What can hang from each mark
K562: K681 K717
K506: K404
K600: K77 K717
K699: K681
K77: K996
K404: K506 K699
K681: K562 K699
K996: K77
K717: K562 K600 K782
K782: K717

Each row was made from one small tree. The marks that hang from a mark follow it in brackets, in the order of their numbers. Every link used is in the known rows. Write each row's tree.
Known rows
K404(K506 K699(K681(K562(K717)))): [-0.13  3.96  5.07  1.91  2.01  1.02  0.49  2.29 -3.73 -0.62 -3.80 -1.30
  1.09 -8.04 -2.32  0.04 -0.66  0.62  1.39 -2.02  4.34 -1.82  0.57  1.57
  4.55 -2.58  0.07  0.27 -4.39  0.85]
K717(K562 K782): [-0.56  3.46  0.32  0.55  0.01  0.43  0.56 -1.67 -0.25  0.42 -3.91  1.19
  0.81  0.34 -3.89  0.57 -1.40  0.03  0.35 -0.27  0.77 -3.93  1.05 -0.40
 -0.62  0.99 -0.13  1.74 -2.90  0.42]
K506(K404(K699(K681(K562(K717(K600)))))): [-0.66  4.00  3.62  1.27  1.61  4.47  0.87  3.29 -1.87 -1.92  1.25 -0.64
  0.02 -3.99  0.25 -0.64 -0.72  0.51  1.16 -2.69  3.01 -0.64  0.19  0.27
  2.98 -3.11  0.29 -0.15 -3.26  3.03]
K600(K77 K717(K562 K782)): [ 0.29  0.22 -0.39 -2.54 -2.99 -0.33  4.59 -0.13 -0.68 -1.49 -0.85  2.30
  0.42  2.61 -0.81  0.24 -0.20 -0.74 -0.52 -0.48  1.94 -3.23  0.87  0.32
 -1.61  2.48 -0.18  3.87 -3.79 -1.85]
K600(K77): [-0.93  1.54  1.03 -0.83 -1.78 -4.05  3.89  0.02  0.61 -1.06  1.84  0.92
  2.54  1.46 -2.25 -1.04 -0.01  0.28 -0.95 -0.76  1.07 -1.97  1.03 -2.31
  1.00 -0.19  0.09  1.82 -1.75 -0.51]
K717(K562(K681) K600 K782): [ 0.32  3.09 -0.65  0.16  1.81  2.15 -0.63  0.65 -1.48 -0.63 -2.30  2.06
  0.10 -1.36 -2.64 -1.48 -1.56 -1.65  0.23 -1.88  0.24 -1.96  1.07 -0.42
  2.45  1.50  0.25 -0.69 -2.72  1.04]
K996(K77): [-1.09  1.14  2.23 -2.15 -0.05 -2.34  1.68  0.00  1.39 -0.70  2.51  1.34
  2.21  2.25 -2.55 -1.81 -1.65 -0.90 -0.18 -0.16  0.79 -2.28  1.63 -3.71
  0.65 -0.94  0.54  1.23 -3.64  0.52]
K717(K562 K600(K77(K996)) K782): [ 0.61  0.12 -0.48 -2.47 -1.20 -1.28  6.20  2.59  1.08 -2.70  3.74  4.41
  1.33  4.35  0.71 -2.70  2.55 -0.77 -1.24 -0.06 -1.08 -0.81  1.28 -2.68
 -2.96  3.34 -0.30  3.04 -1.68 -0.42]
K699(K681(K562(K717(K600)))): [ 0.14  2.04  2.31  1.98  1.65  1.71 -0.10  3.51 -3.33 -1.37  1.58  1.38
  0.67 -3.07 -2.08 -3.12 -0.40 -2.13  0.91 -1.80  1.15 -0.71  0.36 -0.45
  4.17 -0.99  1.10 -2.52 -3.58  2.21]
K782(K717(K600(K77(K996)))): [-0.86 -1.83  1.73 -2.28 -0.67 -3.76  5.02  2.25  3.17 -2.97  8.82  3.54
  1.61  6.41  1.03 -3.91  1.74 -1.83 -1.50 -1.27 -1.48  0.69  1.05 -3.16
 -0.81  2.24  1.40  1.93 -3.32  1.93]
K562(K681(K699) K717(K600 K782)): [-0.11 -0.21  0.92 -0.70 -1.67  3.17 -1.27  0.29  1.26  2.06  3.23  0.89
  0.95 -1.65 -2.43 -1.45 -3.63 -2.04 -0.51 -1.82  2.97 -0.37 -0.33  0.34
  3.36  0.47  1.34 -2.07 -1.59  0.55]
K681(K562(K717) K699): [-1.33  0.77  1.64  3.67 -0.03  2.70 -2.37 -0.73  3.79  2.11 -0.40  0.30
  1.92 -1.93 -4.19 -0.70 -1.51  0.98  0.43 -0.56  1.97 -0.94 -0.14  1.06
  5.59 -0.27  0.33 -3.41 -2.64  1.22]
K600(K77 K717(K562(K681) K782)): [ 1.44 -0.12 -1.38 -2.53 -1.48  0.24  1.83 -0.12 -1.75 -2.07 -1.51  1.82
  0.56 -0.96 -1.33  0.30 -0.57 -1.08 -0.47 -1.08  2.40 -2.62  0.55  0.54
  2.55  2.55 -0.01  1.28 -4.39 -1.99]
K600(K717): [-1.58  1.58  0.46 -0.28 -1.60 -1.33  2.93  0.01 -0.63 -0.06  0.42  0.19
  0.99  1.92 -2.10 -0.59 -1.98 -1.80  0.35 -0.91  1.63 -4.65  0.82 -1.54
  1.85 -0.67  0.36  1.66 -3.79 -0.18]
K782(K717): [-2.01  1.61  2.49  0.56  0.47 -2.09 -0.54 -1.86  1.80  0.18  1.14  0.30
  1.11  2.26 -3.53 -0.73 -2.19 -0.93  0.16 -1.52  0.51 -2.39  0.84 -0.81
  1.48 -0.07  1.58  0.58 -4.43  2.71]
K681(K562 K699): [-1.83  2.86  1.19  4.71  2.18  1.32 -1.72 -1.18  5.70  2.39 -2.61 -0.11
  2.36 -2.04 -4.32  0.04 -0.40  1.90  0.25  0.01  1.07 -1.21  0.19  0.40
  6.45  0.24 -0.35 -2.42 -1.24  1.19]
K681(K699): [-2.13  3.09  1.90  2.15  0.08 -1.01 -0.27 -1.61  3.74  2.72  0.34 -0.41
  2.58  0.33 -3.52  0.25 -1.71  1.39 -0.07 -0.50  1.29 -2.03  0.30 -1.69
  3.34 -1.64  0.00 -0.54 -1.00  0.77]
K699(K681(K562)): [-0.08  4.13  1.94  3.42  3.53 -0.96 -0.86  0.82 -1.43 -0.73 -2.97 -0.33
  1.96 -5.10 -3.92 -0.15  0.52  0.22  0.93 -0.21  1.28 -2.32  0.44 -0.79
  5.82 -0.77  0.16 -1.79 -2.95  1.44]
K506(K404): [-1.86  3.99  1.81  0.21 -0.92  0.44  2.13 -1.58  0.23  0.06  2.07 -1.11
  1.65  1.36 -3.14 -0.20 -1.75  0.73  0.48 -0.36  2.01 -3.51  0.90 -1.95
  1.65 -1.70 -0.24  1.14 -2.87  1.20]
K404(K699): [-2.28  4.35  1.77  1.27  0.45 -2.36  1.67 -0.05  1.69  0.40 -3.09 -0.87
  1.66 -1.28 -1.94  1.57 -1.63  1.17  0.13 -2.12  1.46 -3.77  0.90 -1.89
  1.12 -2.58  0.02  2.81 -1.61  1.32]
K782(K717(K562)): [-1.42  2.71  1.99  1.60  2.11 -0.42 -2.45 -2.13  0.69 -0.40 -1.68  1.44
  0.44  2.61 -3.54 -0.59 -1.27  0.33  0.83 -1.86 -0.87 -2.00  1.23 -0.32
  1.23 -0.17  0.85 -0.21 -5.65  3.25]

Write each row's tree
[ 1.74 -0.25 -1.38 -2.34  0.41 -0.86  3.45  2.59  0.11 -3.39  2.82  4.02
  1.44  0.74  0.27 -2.54  2.31 -1.09 -1.20 -0.62 -0.66 -0.13  0.91 -2.38
  1.19  3.43 -0.09  0.42 -2.30 -0.54]  K717(K562(K681) K600(K77(K996)) K782)
[ 0.68 -2.84  0.47 -1.65 -1.71 -0.85  1.91  2.96  2.40 -1.15  8.96  2.77
  2.70  1.13  0.69 -3.75  1.00 -0.80 -1.46 -1.41  0.65  2.03 -0.18 -3.12
  4.28  0.06  0.73 -2.80 -1.70 -0.08]  K562(K681(K699) K717(K600(K77(K996))))
[ 2.21 -2.14  1.22 -1.98 -1.16 -0.16  4.97  4.64 -1.23 -3.53  6.13  3.36
  1.54 -1.49  0.57 -3.08  2.57 -2.44 -0.98  0.32  1.56  0.59 -0.05 -1.01
  0.34  3.15  0.99  0.42 -2.57 -0.23]  K699(K681(K562(K717(K600(K77(K996)) K782))))
[ 1.00 -0.32 -0.68 -1.38 -1.12  1.58  0.13 -1.06  1.94  0.18 -1.00  1.41
  1.17 -1.04 -1.17  1.05 -0.61  0.76 -0.77 -0.80  2.91 -1.08 -0.19  1.10
  3.79  2.02 -0.30 -0.09 -3.10 -1.91]  K600(K77 K717(K562(K681(K699)) K782))
[-0.08  3.18  3.26 -0.07  0.12  5.60  1.74  2.48 -1.33 -1.26  0.57 -0.57
 -0.41 -4.58  0.06  0.52 -1.39 -0.27  0.67 -1.83  4.36 -1.12 -0.16  1.69
  0.74 -0.78  0.58  1.73 -2.60  2.22]  K506(K404(K699(K681(K562(K717(K600 K782))))))
[-1.14  6.15  3.92  0.30  1.32 -0.68  1.37  0.08 -1.80 -0.84 -0.55 -2.71
  1.49 -3.63 -0.78  2.48 -0.99  2.29  0.84 -1.61  3.29 -2.95  0.31 -2.18
  1.65 -4.86 -0.31  2.47 -2.44  1.91]  K506(K404(K699(K681)))
[ 0.39  2.10  2.33  2.40  1.33  0.50 -1.77  1.39 -3.25 -0.92 -0.83  0.06
  1.47 -4.95 -3.76 -0.95 -0.56 -0.78  1.10 -0.76  2.10 -1.94  0.02 -0.11
  5.13 -1.39  0.79 -2.61 -4.29  1.43]  K699(K681(K562(K717)))
[-0.93  6.11  3.29  2.83  3.51  1.89 -0.04  0.62  0.12 -1.27 -3.22 -2.34
  1.29 -6.11 -1.66  2.22  0.23  2.75  1.19 -1.06  3.09 -2.28  0.19 -0.08
  4.68 -2.85 -0.65  0.58 -2.80  2.30]  K506(K404(K699(K681(K562))))
[-1.00  1.04  1.92 -0.81  0.90 -0.96  1.50  0.84  1.08 -2.41  2.94  3.61
  0.18  5.45 -0.34 -3.17  0.50 -0.43 -0.55 -2.92 -1.59  0.93  1.56 -0.80
 -0.65  1.19  0.95  1.10 -4.30  2.69]  K782(K717(K562 K600(K77)))
[ 0.87 -1.00  0.31 -1.29  2.62 -1.53  0.41  2.09  1.22 -4.23  4.97  4.20
  1.00  3.26  0.58 -3.81  2.44 -0.90 -0.71 -2.18 -2.38  1.68  1.08 -2.40
  3.09  2.33  0.91 -1.46 -5.08  2.30]  K782(K717(K562(K681) K600(K77(K996))))
[ 1.09  1.42 -0.72 -1.74  0.27  0.27  1.87  1.38 -0.88 -2.19 -0.07  2.92
  0.74 -0.43 -1.21 -1.88  0.00 -1.01 -0.93 -1.92  0.59 -0.44  1.05 -0.47
  1.66  2.52  0.08  0.41 -2.14 -0.27]  K717(K562(K681) K600(K77) K782)
[-0.44  3.87  5.04  1.32  2.39  2.30  2.03  4.41 -3.89 -1.08 -1.25  0.00
  0.24 -6.25 -0.63 -2.04 -0.51 -0.82  1.21 -3.10  3.40 -0.50  0.97  1.26
  3.55 -2.29  0.26  0.37 -3.67  1.63]  K404(K506 K699(K681(K562(K717(K600)))))
[ 0.68  1.26 -0.01 -0.51  0.54  1.66  0.16  0.42  2.54  0.14  0.32  2.50
  1.30 -0.47 -1.00 -1.18  0.00  0.80 -1.18 -1.65  1.10  1.17  0.39  0.09
  3.06  1.90 -0.16 -0.93 -0.90 -0.31]  K717(K562(K681(K699)) K600(K77) K782)
[-0.40  0.60  1.33  1.19 -0.57  0.86 -3.71 -1.08  0.99  2.02  1.36 -0.48
  2.21 -3.03 -3.93 -0.53 -2.99  0.14  0.14 -1.64  2.53 -1.13 -0.40 -0.76
  6.59 -2.25  0.87 -3.94 -2.95  0.75]  K562(K681(K699) K717)
[-1.74  2.68  2.02  1.07  2.51  0.81 -0.91  0.11  0.67 -0.87  0.74  2.76
 -0.43  4.54 -1.74 -2.72 -1.08 -1.08  0.62 -2.94 -1.88 -0.71  1.55 -0.71
  0.27  0.41  1.10  0.02 -4.84  4.02]  K782(K717(K562 K600))
[ 1.71 -1.98 -1.35 -2.06 -1.01  0.38  1.58  0.09  3.13 -1.03  1.80  2.44
  1.86  0.25  0.31  0.41  1.64  0.56 -1.00  0.45  1.58 -0.76 -0.28 -0.78
  3.57  2.92 -0.48 -0.11 -3.24 -2.24]  K600(K77(K996) K717(K562(K681(K699)) K782))
[-0.72  0.54  1.24  0.74 -0.29  2.14 -2.25  1.06  0.71  1.55  3.94  0.85
  1.41 -1.13 -2.16 -2.67 -2.89 -1.19 -0.06 -2.69  1.57  0.12 -0.06 -1.10
  5.63 -1.77  1.05 -3.89 -2.20  1.46]  K562(K681(K699) K717(K600))
[-0.66  0.66  0.62 -2.79 -2.87 -1.82  6.42  1.42  1.03 -0.91  3.60  2.31
  1.31  2.78 -0.77 -1.95 -0.66 -1.82 -1.60 -0.96  1.57 -1.38  1.05 -1.23
 -2.22  2.49  0.63  3.87 -0.42 -0.63]  K717(K600(K77) K782)
[ 0.43  0.54 -0.31  0.01  0.30  0.49 -0.82 -0.35  1.45 -0.43 -0.44  1.32
  1.63 -0.48 -0.94 -0.12  0.17  1.56 -0.25 -1.65  1.45 -0.39  0.17 -0.37
  6.21 -0.33 -0.53 -1.90 -3.65 -1.05]  K600(K77 K717(K562(K681(K699))))
[ 0.19 -0.23  0.89 -0.17 -2.05  1.96 -2.82 -1.86  1.34  2.63  0.64 -0.40
  1.73 -3.58 -4.13  0.64 -3.84 -0.60 -0.31 -0.84  3.92 -1.75 -0.72  0.70
  4.33 -0.07  1.13 -2.19 -2.34 -0.19]  K562(K681(K699) K717(K782))
[ 0.27 -2.37  0.12 -0.38 -1.47 -0.21  4.87  4.35  1.58 -3.31  6.62  4.03
  1.79  2.34  0.29 -4.77  2.53 -1.71 -0.95 -0.56 -0.57  0.49  0.72 -1.79
  1.88  2.61  0.54 -0.88 -2.83  0.48]  K681(K562(K717(K600(K77(K996)))))
[ 0.29  1.37 -0.54  0.44  0.36  3.28 -2.45 -1.78  1.48  1.70 -3.27  0.50
  0.58 -2.05 -2.56  1.42 -2.21  0.09  0.38 -0.80  2.62 -2.62 -0.16  1.23
  4.87  1.05 -0.11 -1.16 -3.65 -0.68]  K600(K717(K562(K681(K699)) K782))
[-0.07  2.97  0.06  1.26  2.23  3.42 -2.35 -0.37  2.29  1.66 -1.77  1.62
  0.73 -1.46 -2.46 -0.76 -1.58  0.15 -0.05 -1.63  0.77 -0.44  0.36  0.14
  3.89  0.88  0.01 -2.05 -1.42  1.02]  K717(K562(K681(K699)) K600 K782)
[-0.41  4.05  3.68  1.84  1.33  3.23 -0.74  1.12 -1.73 -1.41 -1.23 -1.96
  0.85 -5.86 -1.43  1.50 -0.85  1.82  1.34 -1.70  3.91 -1.88 -0.21  0.60
  3.94 -3.47  0.05 -0.28 -4.06  2.30]  K506(K404(K699(K681(K562(K717)))))
[-0.92  2.20  1.77  2.28  4.39  2.57 -5.39 -0.79  3.18  0.89  0.45  1.87
  0.28  0.93 -2.12 -1.94 -1.35  0.44  0.38 -3.26 -0.96  1.47  0.51  0.14
  5.83 -0.29  1.00 -3.84 -4.08  3.79]  K782(K717(K562(K681(K699)) K600))
[-0.66  3.74  0.41  2.66  3.53  2.28 -3.30  0.53  1.61  1.07 -1.02  1.55
  1.16 -0.93 -2.22 -1.80 -0.87  0.96  0.44 -2.47 -0.63  0.18  0.69 -1.37
  6.26 -1.24 -0.33 -3.85 -1.97  1.88]  K717(K562(K681(K699)) K600)
[ 0.68  1.50 -1.28 -0.80  0.05  2.05 -0.59 -0.88 -2.07 -0.58 -3.90  0.97
 -0.05 -1.89 -2.81  0.75 -2.02 -1.75  0.66 -1.05  2.09 -4.38  0.54  0.60
  3.41  1.61  0.14  0.13 -4.92 -0.68]  K600(K717(K562(K681) K782))
[-0.26 -1.69  1.04 -0.04 -2.63  3.19  2.51  1.35  4.46  0.78  3.56  2.59
  1.22  0.34 -1.21 -2.21 -0.50 -0.46 -1.37 -0.77  2.75  1.38 -0.10  2.14
  1.38  3.25  0.71 -0.23 -0.65 -0.18]  K681(K562(K717(K600(K77) K782)) K699)
[ 1.00  1.21  1.96  1.00 -0.11  1.64 -0.71  0.49 -2.77 -0.30 -1.51  0.13
  1.04 -5.48 -3.98  0.23 -1.39 -1.54  0.70  0.09  3.52 -2.52 -0.29  1.30
  2.79  0.86  1.10 -0.91 -3.72  0.55]  K699(K681(K562(K717(K782))))
[-0.30  2.26 -0.17  1.73  1.77  2.15 -3.41 -1.00  1.14  1.20 -2.55  0.39
  0.99 -1.38 -2.34  0.35 -1.34  0.85  0.87 -1.67  1.20 -2.09  0.17 -0.32
  7.04 -1.16 -0.38 -3.09 -4.21  0.19]  K600(K717(K562(K681(K699))))
[ 0.67 -1.88  0.79 -2.57 -3.36  1.38  1.21  0.98  1.70  0.62  5.42  1.82
  1.54 -0.71 -1.04 -1.86 -2.03 -1.26 -1.68 -1.83  3.31  1.22 -0.36  0.25
  2.33  1.37  1.18 -0.95 -1.03 -0.68]  K562(K681(K699) K717(K600(K77) K782))
[ 0.03 -0.99  0.01 -3.37 -2.75 -3.03  8.07  2.62  2.22 -2.13  6.58  3.37
  2.00  3.94  0.69 -2.71  1.58 -2.07 -1.90  0.38  0.23 -1.07  0.93 -3.09
 -2.70  3.42  0.42  3.83 -0.54 -0.92]  K717(K600(K77(K996)) K782)
[ 0.41 -3.34  0.41 -0.63 -2.58  2.11  4.01  2.59  5.83 -0.40  6.68  3.70
  1.96  1.63  0.21 -2.83  1.72 -0.75 -1.65  0.49  1.39  1.60 -0.23  0.24
  0.94  4.20  0.52 -0.32 -0.84 -0.53]  K681(K562(K717(K600(K77(K996)) K782)) K699)
